Each row was made from one path, in order. Every step used is in the known rows, and no mark comes twice. Write each row's path.
Known rows
sote-rasedi-famaze-davudu-lote-telib: [-12  17 -22 -20   3  15  -3  18 -20  19  -1 -29  35 -27  14  18   6   5
  -2  19  -2 -12 -23]
rasedi-davudu: [  1  -1   1 -18   0  18  -5  -8  -8  -2   7   8  19  -9  16   3   2   2
 -27  11  -9   0   4]
rasedi-telib: [  6  -1  -6 -21  10   1  -6  23  -6 -16  -6   7  16  -1  21  -7 -10  -8
 -12  10   5   3  -5]
lote-telib-famaze-davudu-rasedi-sote: [-45   6 -22  -5  18   3 -10  32  16   5   2 -12   0 -29  24   7   7   6
  -2  26 -11   5  -8]
davudu-rasedi-famaze-sote: [-29  -6  -3 -11  11  -3 -10   3   5  -5   5   4  -3 -31  20  13  -7  13
  14  -3  -8  -7  -5]
famaze-davudu: [-14   8 -15   5   1   8  -2  11  -1  -1   0   2   3 -19   7  13  -5   1
 -14  17  -7   7  -7]
famaze-sote-rasedi-davudu-lote: [ -3  12   1 -23  -1  14   1 -30  -1 -12  11  -4  12 -29  12  16  -8  13
   0   4  -5  -3  -9]
lote-famaze: [  3   7 -14 -13  -1   6 -10 -14   7   3  -7  -2  12 -11   5   7  -7  11
  -1   1 -16  10  -5]
davudu-rasedi-lote-telib-sote: [-19   5  11 -23   6 -30  -6  21   7   3 -13   7   5 -32  32   0  -1 -15
   4  11  -3   6 -12]
famaze-sote: [-11   9   4  -1   2  -9   2  -4  11 -24  -2  10  -4 -21   9  14 -11   1
  14   1   4  11  -6]
telib-lote-davudu-famaze-sote: [ -8  13  25   6   4   4  -2 -17  16   5 -12   0  22 -37   1  34 -16   5
  13   9 -14  28  -6]
famaze-davudu-lote-rasedi: [ -8   9 -16  -1  -5  12  -2  -8   7   9  -4  -6   0 -27   0  11  -7   3
  -1   8  -5   3 -29]
lote-telib-famaze-sote: [-27  11   2  -5   2 -15  -5  12  16 -10  -6  -6  28 -18  18  18  -7  -1
  24  26   0  16  -5]
telib-famaze-sote-rasedi-lote: [ -5   0 -10 -30   9   1  -8   9  15 -12  22  -9  18 -38  23   8 -17  -2
   9  19 -18   6   4]
sote-rasedi-famaze: [  2   4 -22 -33   7  11  -8   8 -16  -3  25 -13  20 -17  16   1  -2   8
 -20  -2  -3 -14   4]
rasedi-telib-famaze-davudu-lote: [-15  -7  -8  -9  15  10 -12  29   1  11 -14 -14  35 -17  14   9 -10   3
 -10  43 -24   7  -8]
rasedi-telib-lote: [ 16   2   9 -28  18  -1  -1  20  -2  -3  -3  -2  29 -13  25  -1 -16 -16
  -3  19  -2   7   4]
famaze-davudu-rasedi-telib-lote: [ -9   1  -9 -15  23   8  -4  29   1  18  -2  -3  11 -30  29   8 -17  -6
  -6  27 -10   5  -3]
davudu-famaze: [ -5  -2  -6   1   0  -1 -13   2   1  -5 -14  -1   9 -13  10  12  -1  14
  -8   6  -6   8 -15]
telib-sote-rasedi-lote: [  5  11   0 -34   5 -14  -2   8   1 -17  21   3   7 -34  20  -3 -11 -11
 -17   7  -6   3   7]
telib-famaze-sote-rasedi: [-18  11 -15 -15   7  -4  -5  -3  13 -18  27 -10  12 -28  14  13 -16  12
   4  13  -6   8   8]
famaze-sote-rasedi-lote: [  5   8  -9 -28   4   1   0   1   7 -22  14   1  -1 -35  21   6 -15  -9
  13   0  -1   1  -7]
telib-sote-rasedi: [ -8  21  -7 -20   4 -19   1  -2  -1 -23  25   4   0 -24  12   3 -11   4
 -22   0   6   5  12]
telib-famaze-davudu-lote: [-21  -2  -6   4   6   5  -9   5   8  17  -8 -18  25 -26   2  20  -3  12
  -6  35 -31   8  -9]
telib-rasedi-famaze-sote: [-19  -3  -3 -22  15  -3   2  -6   7 -19  19  -1   6 -28  14   4 -13   0
   2   9  -7   0  27]

Which path is each row?
[-11  10  -7 -31   8  -9  -6   9 -11 -15  32  -4  17 -27  13   3  -6   7
 -27   6  -2  -5  21] -> telib-sote-rasedi-famaze
[ -6  19 -15 -15   3  -4   3 -10   5 -28  19   1  -6 -25  14  12 -16   6
   7  -6  11   3  -4] -> famaze-sote-rasedi
[  0  15 -17 -25  11   1   1  14  -2 -32  13   4   4 -16  24   1 -22  -2
   3   3  18   3  -1] -> famaze-sote-rasedi-telib
[  0  13   6 -12  -1 -11   0   0  -3   4 -30 -11  23 -12  12  10   5  -3
  16   6   5   1 -33] -> davudu-lote-telib
[ 11   9   2 -22   7   4  -6 -17  11  15  -3  -9  27 -21   8  12 -13   4
   6  10 -23  15   5] -> telib-lote-famaze
[ -8   4 -26 -20  16  15  -9  25  -6   9   8 -24  33 -22  18   8 -15   8
 -17  37 -18   0  -5] -> sote-rasedi-telib-famaze-davudu-lote
[-11  32  -6 -23   0 -25   4  10  -5 -16  13  -2  14 -20  19   3  -4  -3
 -11   5  20   8   2] -> lote-telib-sote-rasedi
[  4   5  -6 -16  -4   0  -3 -19   8   0  -6  -4   3 -18   6   1  -6   3
   4  -6  -1  -1 -30] -> davudu-lote-rasedi
[-20   4   8 -24  12 -11   5  -6   3  -5  -9 -17  24 -29  15  10  -4  -4
  26  14  -2  -1   0] -> davudu-lote-telib-rasedi-famaze-sote
[ -2   6  -2 -22   6   5   0 -14  17 -21   2  -3 -15 -23   5  -7   1   2
   5 -13   2  -3 -25] -> davudu-lote-rasedi-sote
[-10  10  13 -19  22   9   3 -13  15   5   9   1  -7 -37  14   7  -4  -5
  -5  -9 -15   7  -2] -> telib-lote-davudu-rasedi-sote
[-27  26 -17 -18   4  -3  -3  34 -15   1  20 -10  27 -30  17  14   1   3
 -22  24   6   2  10] -> lote-telib-sote-rasedi-famaze-davudu
[ -8   6  10 -17  11 -21  -3  25  -1 -26   0  15  13 -11  19  -6 -14  -7
 -19  15   6  11  12] -> rasedi-telib-sote
[-16 -10  -7 -28  10  -8 -17  28  11  23 -10 -13  26 -27  38   0   1  -9
  10  24 -20   1 -18] -> davudu-rasedi-lote-telib-famaze
[-20  10 -15 -13  22  18  -7  -7  21  14   5  -9  -9 -43  11  13  -9  11
   5  11 -30  10   1] -> telib-lote-famaze-davudu-rasedi-sote
[ -4  15  10 -30   0   0  -1 -23  -7  -9  18   0  20 -27  12   8  -3  11
 -29  11 -10   0   7] -> telib-sote-rasedi-davudu-lote
[  8  -3   2 -30   9  11   3 -10   5   5   8   1  10 -29  14  -7 -11 -24
 -20   6 -22   7  11] -> telib-rasedi-lote-davudu
[ -1  14  -9  -6   7  17  -5  -7   9  24  -2 -11  24 -31   3  21 -14   4
   1  24 -28  19   6] -> telib-lote-famaze-davudu
[ -1   6   9 -24   5 -16  -3   6   8 -16  -6   8  10 -19  13  -8 -17  -4
  -8   8   6   7 -11] -> davudu-lote-rasedi-telib-sote
[  5  24  -8 -26   8   4   0 -28  16  -2  16 -12  16 -37  10  21 -25   9
  21   3 -12  16   8] -> telib-lote-famaze-sote-rasedi
[-25   0   2  -3   6  -8  -7   0  19 -16   6   0  15 -23  11  16 -12   8
  12  20 -12  15   6] -> telib-famaze-sote
[-10  26  -1 -32  -3  -3   1   2 -12  -9  20   4  28 -17  24   4   2   0
 -29  16  11   5  12] -> lote-telib-sote-rasedi-davudu
[ -6   3  12 -15  -1  20  -8 -24  17   2   8   4  22 -35  15  21 -14   9
   5  17  -6  20  -1] -> telib-lote-rasedi-davudu-famaze-sote
[-14  16  -5   3  -1   0   1  10  -4  13 -29 -13  19 -20   8  19   5  -2
   9  21  -1   5 -32] -> famaze-davudu-lote-telib
[ 18   3 -16 -37   4   6  -4   8  -4  -7  15  -7   9 -26  23  -4  -8 -10
  -9   2  -6  -6 -10] -> sote-rasedi-lote
[  6  15 -16 -30   7   7  -5 -13   5 -13  -8 -11  16 -22  13   8 -23  13
  19   2  -6   5 -15] -> davudu-lote-famaze-sote-rasedi-telib
[ -2   7  23  -5  12   9  -4   6   9   0 -18   3  33 -29  12  24 -23  -2
   7  19  -7  28  -4] -> rasedi-telib-lote-davudu-famaze-sote
[-23   6 -33   0   3  14 -14  -5   9  23  -7  -2  -7 -27  11  15  -9  19
  -5   7 -25   7 -10] -> lote-famaze-davudu-rasedi
[-11   8 -32 -18   6  23  -6  20 -18   4  27 -15  17 -26  12  12  -4   9
 -26  13  -7 -10   5] -> sote-rasedi-famaze-davudu
[-31   7 -18  -8  11  -2 -14  19   8   6  -6  10   1 -27  18   5 -19  11
 -16  22 -18  15   7] -> lote-famaze-davudu-rasedi-telib-sote
